Each row comes from the steps of one walk. Every step used is in the known rows, and no mark comes twice. Write the walk behind each row, first mark first.
Known rows:
fani > naro > vezigen: [-0.65  1.52 -0.78 -0.97  1.54 -0.01 -0.71 -0.85  0.84 -2.12  0.07 -0.03
 -0.27  1.34 -1.06 -1.07 -0.45 -2.46 -1.85  0.97  0.51]
fani > naro: [-0.38  1.34 -0.17 -0.69  0.04 -2.25  0.34 -1.47  0.67 -1.18 -0.40  1.05
  0.22  0.40 -0.75 -0.28  0.46 -1.98 -0.37  0.62  0.04]
narop > lozen > zega: [ 0.59  0.48 -1.47  1.02  1.92 -2.54 -2.57  0.04 -1.39  1.49  0.28  1.59
 -0.74  0.54  0.58 -0.13 -0.10 -0.28 -0.63 -0.09 -0.83]
vezigen > zega > vabaz: [-1.94  1.89  1.25  0.13 -3.77 -3.39  1.16 -1.97 -0.81  0.08  0.28  0.62
  1.34 -0.90 -0.58  2.11 -0.81  0.33  1.10 -0.15 -0.71]
lufes > narop > lozen > zega: [ 0.40 -1.04 -0.81  1.08  1.27 -2.48 -2.86  0.43 -0.54  0.69  0.01  2.34
 -0.59  0.72  2.25 -0.32  0.37 -2.97 -1.09 -0.93 -0.41]
vezigen > zega > vabaz > narop > lozen: [-0.94 -0.12 -1.41  1.54 -2.46 -1.50 -0.30  0.03 -0.77 -0.25  1.26  1.46
  0.43  0.40 -0.85  1.56 -0.93  2.03  1.13 -0.98 -0.77]
narop > lozen: [ 0.11 -0.21 -1.08  1.14 -1.92 -2.07 -1.44 -0.18 -0.23  0.45  1.39  1.48
 -0.03  0.35  1.29  0.38  0.31  1.04 -0.64 -0.08 -0.58]
vezigen > zega: [-1.74  0.91 -0.23 -0.72 -3.16 -2.26 -1.21 -2.18  0.06  0.05  0.03  1.52
  0.60 -1.38 -1.06  0.76 -0.79  0.29 -0.16 -0.16 -1.54]
lufes > narop > lozen > zega > vabaz: [ 0.04 -0.29  0.68  1.76  0.49 -4.11 -0.51  0.57 -1.42  0.61  0.38  1.22
  0.13  1.16  2.42  0.85  0.23 -2.93  0.20 -0.80  0.58]
vabaz > narop > lufes: [ 1.25 -1.21  0.50  0.70  0.10  1.87 -0.60  0.90  0.72 -0.12  0.45  0.07
 -0.31 -0.87  1.20 -0.55  1.20  1.69 -0.52  0.04 -1.11]
vabaz > narop > lufes > naro: [ 1.09 -1.46  0.50 -1.05  0.46  3.62  0.34  0.80  0.78  0.29 -0.26 -0.91
  0.19 -1.06 -0.60 -0.85  0.68  1.73  0.25  0.50 -0.15]
fani > naro > lufes > narop > lozen > zega: [ 0.34 -0.40 -1.59 -0.50  4.01 -3.92 -1.73 -1.17 -0.22 -1.42 -0.37  1.74
 -1.58  1.44  0.83 -1.65  0.91 -3.21 -0.24 -0.84  0.54]
vabaz > narop > lozen > zega: [ 1.00 -0.49 -2.25  0.88  3.23  0.04 -2.77  1.24 -1.04  1.08 -0.15  1.25
 -1.14  1.12  0.20 -1.05 -0.61  0.77 -0.85 -0.27 -1.49]
vabaz > narop > lufes > naro > fani: [ 1.73 -0.82  0.83 -1.60  1.29  3.51  0.74  0.82  2.46  0.11 -1.91 -0.94
 -0.51 -1.27 -0.46 -0.56  0.20  0.43  1.53  0.35  0.01]
fani > naro > vabaz: [ 1.01  1.39 -0.59  0.65  1.32 -0.66  1.12 -0.77  0.38 -0.73 -0.23 -0.07
  0.22  1.36  0.09 -0.32  0.25 -4.08 -0.49  1.09  0.90]
lozen > narop > lufes > naro: [-1.02 -0.60  1.50 -1.19 -2.53  1.53  1.18  0.34  1.02  0.79 -0.88 -0.63
  0.73 -0.93  0.31 -0.14  2.21  1.43 -1.18 -0.76  0.51]
narop > lufes > naro > vezigen > zega > vabaz: [-1.30  1.04  0.51 -0.58 -2.17  1.67  1.28 -0.29 -0.15 -0.48  0.56 -1.30
  0.66 -1.14 -2.39  1.62 -0.90  1.69  0.90  0.30  1.17]
lozen > zega > vabaz > narop > lufes > naro: [ 1.49  0.21  1.40 -0.70  3.00  2.40  1.74  1.33 -1.18  1.33 -1.10 -1.81
  0.45 -0.25 -1.38 -0.29 -0.13  1.21  1.26  0.19  0.72]
zega > vabaz > narop > lozen: [ 0.30 -0.47 -0.59  1.87 -0.89 -1.01  0.26  1.00 -0.74  0.06  1.43  0.23
  0.28  1.41  1.01  0.47 -0.29  1.60  0.60 -0.32 -0.17]
vezigen > zega > vabaz > narop: [-1.12  0.96  0.69  0.00 -2.46 -1.12  0.70 -1.05 -0.38 -0.28 -0.14  0.31
  0.86 -0.21 -1.05  1.05 -1.31  1.11  0.75 -0.36 -1.16]
naro > lufes > narop > lozen > zega: [-0.11 -1.02 -0.70 -0.12  2.52 -3.51 -2.34 -0.56 -0.81  0.23 -0.09  1.15
 -1.42  0.41  2.70 -1.39  0.07 -1.38 -0.82 -0.98 -0.42]

Which walk is each row?
[-0.06  0.14  1.78 -1.67 -1.98  1.50  1.51  0.37  2.55  1.01 -2.47 -0.60
 -0.29 -1.10  0.56  0.19  1.79  0.11  0.20 -0.91  0.95] | lozen > narop > lufes > naro > fani
[ 2.54 -1.27  0.06  2.19  1.28  3.09  0.18  1.76  0.52  0.26  0.47 -1.05
 -0.46 -0.01  1.94 -0.56  0.70 -0.14 -0.55  0.70 -0.48] | naro > vabaz > narop > lufes
[-0.32 -0.17  0.67  0.90  1.79 -4.99 -0.44 -0.45 -1.74  0.32  0.56  0.33
 -0.79  0.98  2.48 -0.14  0.02 -1.15  0.25 -1.13  0.65] | naro > lufes > narop > lozen > zega > vabaz
[-2.74  1.92  0.03 -1.87 -2.05  0.50  1.32 -1.27 -0.53 -0.84 -0.21 -1.40
  1.23 -0.12 -3.08  1.09 -2.44  0.12  0.07  0.57  0.47] | lufes > naro > vezigen > zega > vabaz
[ 0.53 -0.30  1.25 -0.92 -0.98  1.28  0.63  0.01  0.53  0.61  0.06 -0.71
  0.50 -1.82 -0.32  0.09  1.12  1.03  0.32  0.39  0.48] | narop > lufes > naro
[-0.08  0.57  1.43  0.37 -0.92 -0.68  1.72  0.11 -0.62 -0.08  0.15 -0.81
  0.84  0.58  0.72  0.31 -0.84  0.72  0.41  0.61 -0.41] | zega > vabaz > narop
[ 2.72  0.01 -3.42  1.82  5.93  1.19 -0.88  1.45 -0.82 -0.10 -0.56  0.72
 -1.29  3.00 -0.77 -1.35 -0.34 -3.22 -0.67  0.71  0.33] | fani > naro > vabaz > narop > lozen > zega
[ 0.42  1.52  1.15  0.24  2.44 -1.00  0.52  0.30 -1.84  1.09 -1.11 -0.95
  0.05  0.96  0.06 -0.39 -1.12 -0.31  0.12  0.46 -0.61] | lozen > zega > vabaz > narop
[ 1.73 -0.23  0.88  0.60  0.21  2.82  1.91  0.50  0.34  0.88  0.32 -1.70
  0.58 -0.91  0.31  0.19  0.61 -0.87  0.21  1.00  1.20] | narop > lufes > naro > vabaz
[-0.10  0.02  0.81  1.37 -2.34  0.12  1.01  0.16 -0.05 -0.20  0.59  0.29
  0.15 -1.47 -0.39  1.55  0.36  2.47  1.49 -0.61 -0.67] | vezigen > zega > vabaz > narop > lufes
[-0.18 -1.77 -0.24  1.10 -1.62 -2.28 -1.90  0.20  0.66 -0.50  1.30  2.30
  0.23  0.44  3.24  0.01  0.69 -2.22 -0.90 -0.81 -0.37] | lufes > narop > lozen
[-0.66 -1.21 -1.61 -1.43 -0.02  5.28 -1.09  0.51  1.23 -1.18 -0.29 -0.64
 -0.41 -1.31 -2.80 -0.65 -1.01  1.92 -0.60  0.30 -0.75] | vabaz > narop > lufes > naro > vezigen > zega
[ 0.10 -0.56  1.26  0.32 -1.54  3.03  2.14  0.91  0.66  1.14 -0.76 -1.63
  0.37  0.07  0.97 -0.25  1.79 -0.57 -1.52 -0.46  1.41] | lozen > narop > lufes > naro > vabaz
[-0.60 -1.90 -0.46  0.23 -0.82 -3.43 -1.47 -0.86  0.36 -0.63  1.28  1.31
 -1.02  0.35  3.17 -0.95  0.80 -0.75 -0.69 -0.99 -0.18] | naro > lufes > narop > lozen
[ 0.08 -0.14  0.27 -1.06  0.47  3.22 -0.15  0.52  0.87 -0.34  0.31 -1.57
 -0.15 -0.78 -0.73 -0.46 -0.04  0.60 -0.88  0.84  0.74] | narop > lufes > naro > vezigen
[ 1.10  0.35  1.68 -1.33 -0.19  1.11  0.91 -0.10  2.17  0.55 -1.53 -0.67
 -0.12 -1.90 -0.06  0.55  0.69 -0.33  1.78  0.45  0.87] | narop > lufes > naro > fani
[-2.44  0.99 -0.71 -1.81 -0.90  2.92  0.98 -0.38 -0.15 -1.08 -0.46 -1.60
  0.77  0.51 -3.35  0.19 -3.01  0.81  0.21  0.47 -0.02] | lufes > naro > vezigen > zega > vabaz > narop
[-0.47 -0.24  0.74 -0.41 -1.96  2.15  2.02  0.04  0.14 -0.11 -0.24 -0.73
  1.03 -1.45 -2.24  1.34 -0.05  2.31  2.13  0.04  0.23] | vezigen > zega > vabaz > narop > lufes > naro
[ 0.53 -1.38 -1.81  1.13 -0.25  0.25 -1.85  0.77  0.23 -0.05  0.99  1.37
 -0.30  0.96  0.89 -0.60 -0.21  1.41 -0.80 -0.06 -1.14] | vabaz > narop > lozen
[ 0.49  1.48 -0.25  1.68  0.90 -4.02 -0.37  0.26 -2.38  1.64  0.54  0.68
 -0.09  1.09  0.58  1.12 -0.17 -0.17  0.57 -0.03  0.40] | narop > lozen > zega > vabaz
[-0.03 -0.40  0.77 -0.55  1.18  4.47  1.83  1.63  0.15 -0.73  0.43 -2.93
  0.19  0.43 -0.83 -0.25 -0.65  1.68  0.30  0.86  1.23] | zega > vabaz > narop > lufes > naro > vezigen
[-0.52  1.32 -0.05 -1.72  1.06 -3.10  0.59 -2.66  0.27 -1.55 -0.38  0.12
 -0.59  0.21 -0.23 -1.37  0.65 -0.66 -0.19  0.51  0.00] | fani > naro > lufes
[-1.05 -0.06 -0.78 -1.51 -1.28  2.96 -0.92 -0.43  0.72 -0.69  0.18 -0.34
  0.08 -1.69 -2.63  0.42 -0.59  1.35 -0.43  0.32 -0.14] | narop > lufes > naro > vezigen > zega
